Each row was made from one path, in order. Every step used is in the known rows, and no mark comes twice. Write each row's path.
In the rows, zero is written as 128.
Known rows:
loko nibali pelos vevavuk lizo: [103 141 130 128 139 144 101 148  95 135 168 119  95 150 145 135 172 120
 176 106 169 240 141 157 119 117 139 120 132 107  97 141 149 149 103 108
 116  99  51 142  76 125 117 113 143 137 167 167 120 172 122 106 114 175
 133  91 141 150 131 174 152  79 124 196 153 174]
vevavuk pelos nibali: [128 146 133 128 155 123 184 102  58 129 106 131 103 108 140 105 155 116
 119 136 183 111 134 112 103 139 139 105 140 125 132  88 114 129 156 146
 126  98 114 156  94 174 196 120 155  85 196 134 139 134 104 123  62 141
 145 114 131 156 116 134 119 148 106 104  73 168]
revam masu pelos nibali: [134 145  79 129 170 132 195 178 128 139 152 171 136 167 127 109 155 131
 111 165 152 152 119 140 123 148 153 129 121  91 156  68  96  85 161 163
  65  98 135 136 143 166 137  88 175  28  93 153 134 108 178 168  49 102
 149  96  81 154  90 133  79  82 151 118 115 170]
pelos nibali vevavuk loko: [149 171 120 104 134  91 225 151  74  79 122 113 110 142 125  85 154 132
 165 114 174 109 129 125 107 147 185 121 125 162 115  80 150 138 150 169
 116 132  92 173 113  92 149  95 133 130 140 161 206 179 102 125 104 127
 130 109 152 151 126 133  71 122 149 118 141 145]
vevavuk nibali: [157 123  96 129 162  95 167 118 121 116 146 135 109 127 142 102 141 144
 140 126 149 114 160 118 147 122 148 115 131 159 137 116 101 143 155 104
 141 115 121 151  98 135 148  73 157 140 141 126 147 135 126  88 105 102
 138 147 101 165 115 101 138 161  82 132 104 147]
revam masu pelos vevavuk: [138 155  68 124 172 150 170 163 135 141 172 180 145 170 131 109 151 122
 121 170 144 170 108 137 110 137 128 140 128  76 152  86  72 100 134 135
  74 105 111 131 146 153 132 116 178  46  80 163 131  93 175 172  67 128
 141 105  65 142  94 159 104  82 122 136 140 168]
diza vevavuk loko: [181 178  49 112  81 122 197 128 120 114 165 123 145 120 153 101 141 136
 142 146 188  95 119 146 141 120 116 126 125 142 121 141  95 104  70 130
 142 107  61 121 145 131 149 137 176 127 104 152 159 119  94  74 186 120
  84 131 113 143 116 175  92 150  88 136 138 119]
pelos nibali: [117 141 119 122 139 119 187 163  90 101 104 113 125 147 134 112 130 125
 149 109 142 114 136 120 112 145 176 125 121 148 124  81 148 125 176 156
 128 121 130 168 103 127 135 115 120 106 157 165 154 159 107 119  69 122
 140 111 153 133 127 106  89 122 157 113 111 141]
masu pelos lizo vevavuk: [127 144  91 171 144 119 121 117 109 122 135 163 153 199 192 133 129 123
 128 147 188 155 100 142 110 142 162 160  97 176 120 104 120  96  98 149
 118  94  68 175 166  99 127 151  96  70  90 138 128 117 131 174  94 138
 138  91 161 132 113 165  99  92 127 130 128 159]
lizo pelos vevavuk nibali: [187 143  87 120 145  96 140  93  67 114 168 171 145 150 134 127 176 124
  85 139 205 180 140 136 148 117 133 149 134 143 119 114 134 153 155 114
 147 120  91 166 106 188 136 169 137 178 170 173 206 139 119 142 102 143
 116 103 134 114 113 153 124 101  61 145 140 170]
lizo vevavuk: [146 138 133 115 113 107 101 142 149  76 113 158 133 155 114 141 131 148
 108 165 197 132 146 138 142 142 171 147 109 161 136 124 129 162  91 141
 148 135 107 133 153 169 122 185 118 187 120 146 185 125  96 124 133 178
 107 128 156 105 155 126 131  90 129 114 150 121]
masu pelos: [126 123  91 170 147 110 130 108 106 144 138 152 140 151 165 123 115 115
 124 174 168 158  90 135 109 148 127 148 104 148 111 107  93  95 109 146
 112  89 107 135 180 105 150 134 132  73  96 124 120 122 153 152 110 112
 122  74 112 142  99 147 105  67 125 121 126 159]
revam masu pelos lizo: [137 153  71 129 172 148 168 163 140 152 167 177 142 182 149 116 161 131
 114 138 135 156 111 151 121 133 142 134 122  94 160  98 100  71 145 149
  69 104 113 141 137 148 120  91 161  26  82 135 109 100 183 182  60 109
 156 113  93 162  87 162  97 117 133 135 116 161]
lizo vevavuk loko: [144 154 116 107 102  89 162 146 139  88 110 164 148 131 129 121 122 155
 130 135 212 140 152 160 161 146 174 143 107 159 132 137 109 158  86 139
 159 127  74 156 163 181 137 171 118 171 108 142 185 130  76 121 142 152
 101 130 155 104 160 131 117 111 111 110 154 113]
loko nibali pelos lizo vevavuk diza: [105 145 142 130 142 141  94 165 100 105 163 121  87 160 154 146 163 137
 148  90 182 209 142 162 128 120 176 125 111 140  95 153 191 130 105 126
 121 116  41 175  80 106 103 113 131 122 154 156 131 180 122 107 108 173
 134  98 175 154 128 158 138  90 139 197 170 141]
diza vevavuk pelos: [182 176  90 126 107 138 147  96 100 113 149 128 109 118 139 110 168 131
 112 192 205  82 113 119 109 118  95 116 142 135 132 127  95 108  66 128
 129  99  77 109 120 160 173 156 194 119 140 139 150 108 104  83 162 157
  97 120 104 164 101 185 128 142  76 133 118 143]
masu pelos nibali vevavuk diza: [143 139 106 167 164  99 175 133  71 112 135 137 132 163 160  95 133 111
 130 171 186 132  89 118  91 159 167 144  94 176  97  65 112 102 142 165
 104 100  92 166 153  64 168 111 145  60 107 156 177 151 149 141  78 130
 123  70 124 164  89 149  77  46 142 128 139 167]
vevavuk loko nibali: [108 160  76 102 113 116 206 158 126 158 147 112 117 117 165 107 144 135
 163  45 174 180 155 177 162 136 141 105 148 122 110 161 115 142 126 125
 128 101  58 169 127 144 139 100 154  97 141 148 104 146  91  87 135  96
 118 115 131 128 154 130 113 124 123 146 133 124]
nibali vevavuk lizo pelos: [195 139 166 126 127  97 131  65  88 120 136 157 129 129 109 109 221 150
 125 167 187 128 138 145 133 123 133 127 132 143 124 122 139 156 117 134
 102 135  84 129 104 145 143 133 155 174 153 116 212 152 130 155 143 161
 106 104 115 161 119 188 138 109  90 141 142 170]
loko nibali vevavuk: [129 161 115  99 132 129 107 148 137 113 160  95  78 151 128 130 187 147
 164 105 172 168 137 145 114 126 156 112 167 136 112 141 158 172  93 138
 101 129  81 132  91  92 107 110 161 147 142 161 130 168 131 103 158 150
 120 103 131 144 156 159 145  70 164 188 176 121]
diza vevavuk lizo pelos nibali: [201 140  83 133 102 125 168 101  92 128 148 148 151 133 143 110 198 136
 108 169 212 111 143 150 141 119 111 121 117 143 134 119 105 111 100 125
 130  91  71 126 100 175 145 165 170 131 155 159 172 125  90  93 131 150
  87 114 123 150 105 182 119 125  74 136 108 171]
pelos lizo: [116 149 129 134 142 150 133 129 125 128 129 123 140 178 175 136 150 120
 151  66 109 126 127 134 118 114 142 130 131 139 131 134 165 101 141 130
 118 131  92 176 102  91 108 119  87  98 130 122 106 124 118 159  96 128
 160 151 168 139 129 150 114 182 125 148 117 135]
masu pelos lizo: [118 139  89 172 154 128 133 108 103 146 145 149 149 186 202 125 129 116
 141 134 154 153  93 135  97 136 136 154 109 157 113 110 117  78 118 142
 102  92  82 169 155  80 133 126 105  44  96 123 108 119 147 174  93 114
 145  94 142 142  99 158  98 106 122 132 121 166]

Write each row's path:
[141 149 171 150 127 132  88 115  73  62 147 161 117 156 139 144 137 138
 134 155 165 157 119 139 116 110 169 151  79 142 108 138 206  98  88 137
 132 128  68 159 108 136 114 130  82 164 138 115 191 176 135 168 120 187
 150 103 195 165 101 168 114 138 115 154 169 157] -> nibali pelos lizo vevavuk
[143 147 142 120 124 103 105 103 116  94 108 166 123 128 119 131 146 145
  92 181 228 131 145 131 129 139 157 136 125 145 139 123 117 162  91 141
 151 118 100 137 147 200 161 190 137 154 146 132 182 120  93 124 116 191
 113 123 142 121 144 145 148 100 100 108 128 139] -> lizo vevavuk pelos
[139 160 149 136 130 122 145 121  52  95 167 150 119 127 133 113 126 110
 158 154 155 207 103 138 116 119 138 145  87 110  95 128 151 112 100 119
 141 119  52 148 128 125 151 122 110 162 137 141 192 171 130 138 136 170
 133  94 153 149  96 183 101 132  89 154 178 168] -> nibali pelos vevavuk loko
[202 142  87 133  94 126 147  96  99 140 152 150 152 129 136 117 199 143
 111 171 205 108 145 154 147 114  98 122 120 130 133 135  99 108  92 118
 131  95  68 112 116 178 138 170 173 140 144 143 175 115  98  88 153 155
  81 116 114 146 110 190 134 125  62 140 110 167] -> diza vevavuk lizo pelos
[132 170 123 101 142 125 120 122 116 120 152  98  67 134 129 123 198 143
 153 115 193 162 135 135 108 129 144 101 179 132 114 141 146 173  96 137
  94 117  76 128  89 113 132 111 183 134 168 152 127 158 127 105 143 157
 121 102 121 156 147 168 153  78 142 175 152 136] -> loko nibali vevavuk pelos
[125 121  94 170 156 118 144 106  94 175 145 153 158 175 178 111 138 102
 158 171 172 201  99 136  97 145 118 149 106 132 109  96  52 117 118 120
 108  71  67 144 159 104 157 150 136  70 105 152 133 105 124 156  85 146
 130  94 105 130 101 181 116  74  89 128 117 197] -> masu pelos vevavuk lizo
[129 133 102 180 154 116 129 119 109 126 135 168 157 190 192 124 129 118
 122 141 187 149 102 141 112 148 163 159  84 175 110 113 115  90 117 144
 120  96  66 185 166  79 139 139 111  53  93 133 139 120 129 161  78 140
 136 103 150 144 102 159 103  80 115 136 136 156] -> masu pelos lizo vevavuk diza
[126 161  47 113 167 140 199 185 138 160 180 174 140 168 144 109 164 125
 139 136 159 204 117 158 121 139 133 133 136  73 144 103  68 108 125 138
  73  89  88 140 149 152 134  96 193  34  85 171 116  97 172 149  67 117
 137 103  70 143 101 164  96  78 119 145 138 166] -> revam masu pelos vevavuk loko nibali
[197 157  51 119 114 116 165 124 129  90 177 118 121 137 142 100 154 145
 138 175 181  79 137 114 133 115 128 118 130 155 133 120 101 120  85 116
 146 108  85 125 108 128 143 124 196 147 112 157 168 124 114  58 167 122
 101 139  93 170 103 148 124 154  70 147 121 139] -> diza vevavuk nibali
[111 157 101 112 116 113 190 149  97 140 159 122 102 110 154 112 140 132
 166  72 181 201 147 182 165 132 148 117 121 125  98 159 141 130 106 125
 134  97  44 162 125 143 146  89 143 107 148 136 130 167 112  94 145 117
 121  93 146 144 132 145 107 124 122 159 150 132] -> vevavuk loko nibali pelos
[131 167  59 117 166 139 184 178 149 148 166 181 137 184 157 116 172 141
 123 123 178 174 129 170 140 138 153 132 137  99 157 113  99  91 119 150
  73  91  83 163 147 169 120 100 168  31  83 144 118 106 163 164  61 116
 145 107 100 150 108 163 101  98 133 144 131 158] -> revam masu pelos lizo vevavuk loko nibali
[194 160 110 116 121  89 180 107  45  97 138 162 137 133 119 116 189 139
  79 133 224 139 139 151 153 134 161 137 119 159 110  95 184 135 160 164
 127 128 100 178 118 181 146 147 127 159 176 160 228 180 126 151 108 127
 105  74 171 121 117 148  80  87 111 130 149 154] -> lizo pelos nibali vevavuk loko
[150 103 145 145 135 105 172  88  69 169 104 170 157 121 136 118 200 133
 113 117 183 163 176 168 163 134 131 117 114 132 128 114 119 131 183 120
 119  92  97 156  98 204 141 134 129 111 195 130 161 138  94 139  59 135
 115 108 140 137 120 146 134 119  77 114  70 196] -> vevavuk lizo pelos nibali
[135 145  76 140 180 145 182 180 132 155 169 182 143 168 129 105 154 121
 111 165 139 175 103 141 118 139 131 137 110  71 142  87  65  98 152 130
  81 105 104 140 145 136 145 103 193  32  73 161 136  88 177 155  48 124
 138 121  54 151  80 161 103  80 114 145 138 165] -> revam masu pelos vevavuk diza
[163 155  81 108 122 104 154 119  67 137 166 160 153 145 143 131 175 122
  95  97 217 214 138 170 160 120 124 144 139 119 106 133 137 148 141 118
 141 112  59 174 122 196 138 175 135 154 168 182 186 144 106 140 110 144
 110  89 148  95 131 168 111  84  81 154 156 156] -> lizo pelos vevavuk loko nibali
[160  95 147 137 131 107 140  73  89 190 117 172 161 114 135 123 199 136
 104 130 179 167 169 169 175 129 104 122 114 122 133 137 110 133 167 110
 123  94  99 141 101 212 143 145 138 121 181 114 148 122 112 143  90 142
 114 109 126 133 120 157 155 127  69 123  85 189] -> vevavuk lizo pelos
[121 128  87 164 151 109 167 139  78 127 126 140 142 161 172 108 117 114
 132 152 182 148  97 129  99 159 167 148  98 160 109  68 108  94 142 161
 112  82 104 161 160 101 153 121 129  50 119 155 143 143 135 153  74 114
 132  63 129 137  98 133  78  69 146 106 115 175] -> masu pelos nibali
[177 184  84 127 110 147 149  94 100 111 157 123 126 141 163 113 174 128
 121 167 195  77 109 124 101 107 106 118 142 135 135 128 116  98  74 128
 126 101  64 131 103 144 159 152 174 103 140 139 135 105 106  92 151 155
 111 130 118 167 102 191 121 176  75 145 110 145] -> diza vevavuk pelos lizo
[123 161 101 108 132 119 193 145 105 132 149 124 150 149 154 102 129 108
 178  96 146 187 115 135 116 128 124 137 129 114 117 127  80 150 127 107
 147 117  61 161 133 109 148 150 130 129 110 178 153 117  81 121 119 147
 124 140 129 107 134 157 100 138  88 136 150 143] -> pelos vevavuk loko
[148 118 155 137 132 100 116 158 141  90 106 165 144 144 113 130 118 141
  89 154 195 126 147 138 149 145 176 139  86 158 118 128 119 158 118 127
 160 139  88 160 145 128 145 165 147 153 105 149 198 127 100  98 103 181
 100 142 142 117 132 120 139  76 114 133 157 112] -> lizo vevavuk diza
